Every row comes from one small tree of marks. Brackets hold a mark, then the marks that hang from it, in the order of their numbers. Every link used is in the known rows. Which tree was each row made from?
Known rows:
{K_508 {K_876 {K_284 K_544} {K_793 K_784}}}: [ 2.54  0.13  2.85 -4.14  3.78 -2.33  1.40 -0.29 -4.35  1.24  0.20  0.88
  0.10  2.41  3.39 -0.55  0.46 -4.16 -2.52  2.71 -5.50  6.60 -0.26]
{K_793 K_784 {K_876 K_508}}: [ 6.28  2.27  2.06 -2.77 -0.60 -2.45 -0.21  0.84 -2.22  0.22  1.73 -2.45
  0.24 -0.08 -1.66  0.62  2.55 -3.36  1.49  2.66 -3.23  2.53 -1.84]
{K_284 K_544}: [ 0.54  1.34  0.28 -3.16  2.27 -1.01  2.97  1.69  0.26  1.47  0.89  0.06
 -1.39  0.52  2.11  0.81  0.08  0.89  0.35  0.70 -2.03  3.12 -1.13]
{K_876 K_508 {K_793 K_179 K_784}}: [ 5.46  2.71  2.75 -2.17 -0.75 -1.80  1.74 -0.35 -2.55  2.65  0.44 -2.19
 -1.94 -2.55  4.23 -2.31  4.15 -5.79 -0.36  5.30 -5.30  3.35 -2.70]
{K_793 K_179 {K_433 K_635} K_784 K_876}: [ 5.76  4.32  0.76  1.20 -0.74  1.62  0.81 -3.36 -1.54 -0.01 -0.72 -2.29
 -1.60 -0.13 -2.48  0.43  0.56 -2.15  1.58 -2.53 -2.82  1.81 -1.83]
{K_635 {K_544 K_284}}: [-0.81  3.93 -0.97  0.90  1.87  0.60  3.11  2.21  2.40  2.97 -1.83  0.24
 -0.03 -0.75 -1.10 -1.23  0.28  0.08 -2.26  1.42 -3.34  1.28 -0.78]
{K_793 K_179 {K_433 K_635} K_876}: [ 4.24  2.99 -0.71  0.77 -1.14  1.46  0.96 -2.13 -0.38 -0.68 -1.83 -3.27
 -0.36 -0.48 -1.95  2.39 -1.28  0.36  1.55 -2.78 -0.62 -0.41 -2.20]
{K_544 K_284 K_635}: [ 0.13  3.28  1.69  0.48 -1.18  1.00  2.61  0.85 -0.26 -0.12 -3.15  0.22
  2.13 -1.52 -1.36  0.97  0.58  4.06 -4.15  0.97 -0.88  1.06 -0.51]
{K_284 {K_544 K_635}}: [ 0.13  1.55  0.65 -3.39  0.91 -1.35  2.06  1.47 -0.02 -0.78 -1.43  0.75
 -0.27 -0.56 -0.47  1.72  1.37  3.40 -0.87  0.99 -0.75  2.88 -0.49]
{K_544 K_284}: [ 0.34  3.08  1.87  0.49  0.69  1.75  3.52  1.47  0.21  1.88 -0.87 -0.45
  1.14 -0.49  1.66 -0.12 -0.86  1.76 -3.11  0.76 -1.95  1.72 -1.57]
{K_433 {K_635 K_544}}: [-3.08  2.13 -3.19  1.09 -0.41 -2.36  1.02  2.13  1.85  2.83 -3.24  0.71
  0.26 -1.83 -4.07  0.70  2.14 -0.77 -0.12  0.83 -1.51  3.06  0.76]
{K_876 K_508}: [ 1.48  1.30 -0.18 -2.12 -2.01 -2.71  1.70  2.74  0.51  1.33 -0.37 -1.36
  0.42 -1.98  1.81  0.45  1.29 -0.98  0.38  3.88 -1.66  1.00 -2.03]
{K_433 K_635}: [-1.61  1.81 -0.75  0.41 -1.88 -1.42  1.58  0.84 -0.26  1.79 -2.21 -0.12
  1.26 -1.98 -1.54  2.16  0.59  0.46 -1.41 -0.44  0.38  3.85 -0.31]
{K_876 K_508 K_793}: [ 2.99 -0.43  1.90 -2.18 -2.56 -2.36  1.68  2.79  0.28  0.72 -0.21 -0.48
  0.36 -2.54  1.53 -0.91  3.61 -2.85 -0.39  4.93 -1.92  3.23 -1.79]
{K_793 K_179 K_876}: [ 3.94  3.79  0.04 -2.89  0.52  0.05  0.00 -1.80 -2.83  1.09 -0.72 -4.75
  0.05  1.91  0.88  3.19 -0.86 -0.62  1.39  0.43 -1.26 -0.65 -1.46]
{K_508 {K_876 K_793}}: [ 1.18 -0.32  0.93 -2.84  1.19  0.65  1.42  0.80 -2.20 -0.15 -2.86 -0.84
  2.58  0.27 -0.10 -0.34  1.50 -2.37 -3.39  4.64 -0.75  3.95 -0.35]
{K_876 K_284}: [-0.70  1.61 -1.34 -2.24 -1.64 -3.09  0.70  0.52 -1.36  2.74 -0.93  0.07
  0.86  1.36  1.70  2.90 -1.56  0.21  0.13  1.00 -2.49  0.83  0.65]
{K_635 K_544}: [-1.47  2.18 -3.32 -1.47  0.97 -1.64  1.11  2.03  1.82  2.84 -1.91  0.34
 -0.62 -0.35 -2.59 -0.50  1.48 -1.25  1.17  2.91 -2.41  1.39  0.70]
{K_508 {K_876 {K_284 K_544} K_793}}: [ 1.07 -1.15  1.61 -4.34  2.79 -2.47  1.48  1.03 -2.90  0.25 -0.67 -0.16
  1.02  2.45  3.59  1.75 -0.72 -1.49 -2.60  2.37 -3.05  4.36 -0.41]
{K_508 K_876}: [-0.31  1.25 -1.08 -2.59  1.92  0.49  1.39  0.50 -2.22 -0.14 -2.97 -1.79
  3.13  0.89  0.47  1.08 -1.06 -0.50 -2.07  3.65 -0.59  1.33  0.01]
{K_793 K_784 {K_876 {K_284 {K_544 K_635}}}}: [ 3.68  2.46  2.23 -4.10  0.54 -3.95 -0.78 -0.85 -3.78 -0.44  0.69  0.37
 -0.18  2.82 -2.23  4.11  0.65  1.19  0.60 -1.12 -3.67  3.74  0.50]
{K_793 K_433 K_784}: [ 3.92  2.96 -0.24 -0.49 -0.07  2.27  2.62 -1.06  1.41  0.57  0.08  1.74
 -1.53 -0.42 -1.38 -2.89  1.24 -2.19  0.98  1.29 -3.83  2.42 -1.17]
{K_508 {K_876 {K_793 {K_433 K_635} K_784}}}: [ 3.11  0.22  1.97  1.48  0.20  2.15  1.97 -0.99 -0.83 -1.47 -2.87  1.41
  1.00 -1.51 -2.60 -3.04  2.50 -4.41 -3.21  1.34 -2.23  6.62 -1.09]

Write each row's tree:
[ 6.10  0.97  0.96 -0.93 -2.40  0.26  2.34  0.15  1.40 -0.08 -0.48 -2.21
 -2.18 -2.91  3.77 -2.32  2.22 -3.31  1.21  4.11 -3.35 -0.20 -3.68] | {K_876 K_508 {K_793 K_179 K_433}}
[ 1.87  0.53  1.86 -2.91  0.77 -1.69  0.20 -0.74 -4.70  1.70 -1.47  0.72
  2.10  1.97  1.65 -0.45  1.07 -5.03 -2.95  3.99 -4.59  4.95  0.79] | {K_508 {K_876 K_284 {K_793 K_784}}}
[ 5.97 -0.28  1.88 -1.02 -3.43 -2.84  1.23  0.68  0.43  0.69  1.09  2.14
 -1.43 -1.44  1.70 -2.29  2.80 -5.24  0.69  3.21 -6.26  3.54 -1.86] | {K_876 K_284 K_508 {K_793 K_433 K_784}}
[ 2.97 -1.49  1.16 -3.11  2.07  0.01  2.10  0.66 -0.29 -1.69 -0.61  1.16
  0.15  2.05  2.75 -0.09 -1.73 -1.44 -1.11  1.34 -3.63  2.90 -1.00] | {K_508 {K_876 {K_284 K_544} {K_793 K_433}}}
[ 3.51  0.44  0.44 -3.38 -2.75 -5.34 -1.42  1.48 -2.40  0.93  0.63 -2.86
  1.71  1.01  0.78  4.58 -0.87 -0.57  2.04  1.01 -2.46 -0.57 -1.11] | {K_793 {K_876 K_284 K_508}}
[ 0.42 -0.71  0.58 -3.10 -0.16 -1.86  0.36  0.09 -3.34  1.02 -2.77 -0.63
  3.07  1.78  1.83  1.74 -0.38 -2.24 -2.92  3.48 -2.05  2.92  0.58] | {K_508 {K_876 K_284 K_793}}
[ 3.38 -0.79  0.17 -1.75  0.69  3.08  2.14  0.34  0.45 -2.14 -2.82  0.47
  1.43  0.00 -0.60 -2.20  0.71 -2.27 -2.20  3.70 -1.41  2.42 -1.58] | {K_508 {K_876 {K_793 K_433}}}
[ 5.00  2.83  0.71 -3.09 -0.76 -2.36  0.06 -0.01 -2.63  0.60  0.28 -5.71
  0.18 -0.24  2.01  3.18 -0.12 -1.31  2.32  2.36 -1.92 -1.77 -3.01] | {K_793 K_179 {K_876 K_508}}
[ 5.81  3.36 -0.93 -1.76  0.12  2.27  0.90 -2.27 -0.19 -0.67 -0.23 -3.42
 -1.45  1.21 -0.42  1.32 -1.68 -0.06  2.79 -0.28 -1.94 -2.23 -2.28] | {K_793 K_179 K_433 K_876}
[ 4.23  3.53  2.23 -1.74  0.79  0.68  2.02 -2.18 -3.04  2.85 -0.18 -1.00
 -2.06 -0.53  2.77 -2.01  3.22 -4.83 -0.86  3.76 -4.63  4.52 -1.17] | {K_876 {K_793 K_179 K_784}}
[-2.54  3.31 -0.71  3.61  0.40 -0.48  2.79  2.58  2.40  3.11 -3.06  0.25
  0.79 -2.51 -2.69 -0.29  0.87  0.91 -2.91 -0.88 -2.37  3.12 -0.56] | {K_433 {K_635 {K_544 K_284}}}
[ 6.52  4.09  1.75 -2.96  0.31 -1.96 -0.10 -1.16 -3.76  1.55  1.24 -4.82
 -1.17  0.05  1.86  1.10  1.69 -3.74  2.08  2.73 -4.07  0.33 -2.90] | {K_793 K_179 K_784 {K_876 K_508}}
[ 1.19  0.21  0.81 -3.65 -0.64 -5.69  1.83  3.25 -0.53  1.50  1.73 -0.85
 -1.27  0.14  4.95  2.83 -0.92  0.10  1.35  1.44 -3.72  1.25 -2.05] | {K_876 {K_284 K_544} K_508}
[ 3.78  0.56  2.30 -3.83 -0.19 -5.24  1.70  0.89 -2.07  2.21  1.33 -2.38
 -2.37 -0.33  8.16  1.60  0.45 -2.26  1.13  2.98 -5.06  1.83 -2.73] | {K_876 {K_284 K_544} K_508 {K_793 K_179}}
[ 8.98  3.72  0.92 -1.69 -0.50  0.20  0.75 -1.70 -1.08 -0.70  1.57 -3.75
 -2.24 -0.52  0.64 -0.73  0.93 -3.63  3.16  1.66 -4.56 -0.99 -4.04] | {K_793 K_179 K_433 K_784 {K_876 K_508}}
[ 7.42  4.51  0.45 -1.40  0.92  2.61  0.82 -3.67 -1.68  0.12  0.66 -2.28
 -2.11  1.67 -0.74 -0.54 -0.22 -2.56  2.70 -0.30 -4.19  0.15 -2.20] | {K_793 K_179 K_433 K_784 K_876}
[ 2.23  1.44 -2.92  1.70 -0.88 -0.26  0.24  0.99  3.27 -0.43 -1.86  0.08
 -0.17 -0.34 -8.03  0.68  0.86 -0.21  2.11 -1.95 -1.03  1.48 -0.57] | {K_793 {K_433 {K_635 K_544}} K_876}
[ 0.29 -1.16  1.89 -4.54  1.27 -3.11  0.83  0.65 -3.29 -1.56 -3.05  0.44
  2.26  1.07  0.88  2.75  0.62  1.07 -3.24  2.83 -2.11  3.91  0.43] | {K_508 {K_876 {K_284 {K_544 K_635}} K_793}}
[ 4.56 -0.03  3.60 -3.55  0.09 -5.40  1.59  1.96 -1.65  2.04  3.00  1.15
 -2.29 -0.13  4.44 -0.55  2.80 -4.39  0.05  2.94 -6.60  6.11 -2.01] | {K_876 {K_284 K_544} K_508 {K_793 K_784}}
[-0.58  0.47 -0.10 -4.33  3.69 -2.55  1.46  0.97 -3.06  0.48 -0.77 -1.12
  1.16  2.91  3.68  3.40 -3.10  0.45 -1.17  1.16 -2.90  1.64 -0.12] | {K_508 {K_876 {K_284 K_544}}}
[ 2.78  4.69 -0.21  1.96 -0.58  1.78  2.78 -2.54 -0.49  1.57 -1.75 -0.55
 -2.09 -1.95  0.49 -1.29  0.62 -2.23  0.41 -0.82 -3.41  2.44 -1.88] | {K_793 K_179 {K_433 K_635} K_784}
[ 3.08  3.36  1.55 -1.89 -0.39 -1.99  0.65 -2.86 -4.43  4.15 -0.30 -0.40
 -1.59  1.15  4.35  0.13  1.48 -4.85 -0.83  2.69 -5.99  3.52 -0.28] | {K_876 K_284 {K_793 K_179 K_784}}
[ 3.03 -1.67  2.66 -3.62 -1.17 -5.67  1.58  3.14 -0.51  1.59  1.72  0.37
 -1.14 -0.51  4.90  1.34  1.40 -1.99  0.27  2.54 -4.01  3.97 -2.05] | {K_876 {K_284 K_544} K_508 K_793}
[ 1.58  4.82 -2.92  2.48  0.64  0.56  1.90 -1.53  1.67  2.59 -2.45  0.09
 -2.97 -1.84 -2.50 -2.74  2.04 -3.30  1.52  0.21 -5.10  2.09 -0.97] | {K_793 K_179 {K_433 {K_635 K_544}} K_784}
[ 4.11  1.53  1.82 -2.19 -1.61 -1.69  1.80  0.70 -1.16  1.58 -0.64 -3.32
 -0.97 -2.31  4.57 -0.38  2.85 -3.56 -0.16  4.89 -2.80  1.17 -2.70] | {K_876 K_508 {K_793 K_179}}
[ 5.80  3.90  1.51 -2.98 -1.28 -4.72 -1.23 -1.77 -5.14  2.51  1.39 -4.59
 -0.69  1.33  3.40  3.27 -0.31 -3.79  2.66  1.76 -5.73 -0.44 -1.80] | {K_793 K_179 K_784 {K_876 K_284 K_508}}
[ 3.60 -1.06  1.29  1.39 -4.38 -1.23  2.42  2.41  2.83 -0.98 -1.40  0.69
  0.26 -4.58 -1.11 -1.55  3.54 -2.16 -0.35  1.27 -1.28  4.01 -2.67] | {K_876 K_508 {K_793 {K_433 K_635}}}
[ 4.13  0.09  1.51 -4.72 -0.03 -5.98 -0.04  2.32 -1.61  0.31  2.61 -2.45
 -0.24  1.82  2.24  4.57 -1.39  0.20  2.58  0.02 -3.37  0.94 -2.21] | {K_793 {K_876 {K_284 K_544} K_508}}
[ 1.58  1.50  1.69 -3.84 -0.46 -3.65  1.38 -0.95 -2.87  1.26 -1.54 -0.40
 -1.40  0.55  3.78  2.98  1.09  0.93 -0.68  1.45 -3.22  2.57 -0.10] | {K_876 {K_284 {K_544 K_635}} {K_793 K_179}}
[ 6.62  2.72  0.48 -1.41  0.11  2.11  0.79 -1.34 -0.11 -0.67  1.06  0.01
 -0.98  1.26 -3.64 -1.11  0.81 -2.27  1.98 -0.29 -3.00  2.41 -1.47] | {K_793 K_433 K_784 K_876}
[ 4.79  0.60  3.02 -1.95 -1.66 -2.07  1.52  1.75 -0.97  1.62  0.84  0.43
 -0.60 -2.58  0.92 -2.98  5.04 -5.51 -0.76  5.16 -4.30  5.34 -1.76] | {K_876 K_508 {K_793 K_784}}
[ 4.04  1.50 -0.20 -1.02 -2.15  0.02  1.58 -2.10 -0.27  1.62 -1.19 -0.09
 -1.66  0.50  3.54  0.03 -0.78 -2.30  0.62  1.35 -4.38 -0.04 -1.25] | {K_876 K_284 {K_793 K_179 K_433}}
[ 5.51  1.33  2.74 -4.37  0.89 -5.75 -0.02  1.15 -3.23  0.73  3.55 -1.33
 -1.29  1.87  2.01  2.79  0.18 -2.23  2.82  0.29 -5.36  2.96 -1.89] | {K_793 K_784 {K_876 {K_284 K_544} K_508}}
[ 6.50  1.80 -0.39 -2.14 -2.64 -2.71 -0.34 -1.08 -1.23  0.22  0.45 -4.37
 -0.74  0.93  2.59  3.52 -2.57 -0.88  3.83  0.23 -3.65 -4.12 -2.84] | {K_793 K_179 K_433 {K_876 K_284 K_508}}
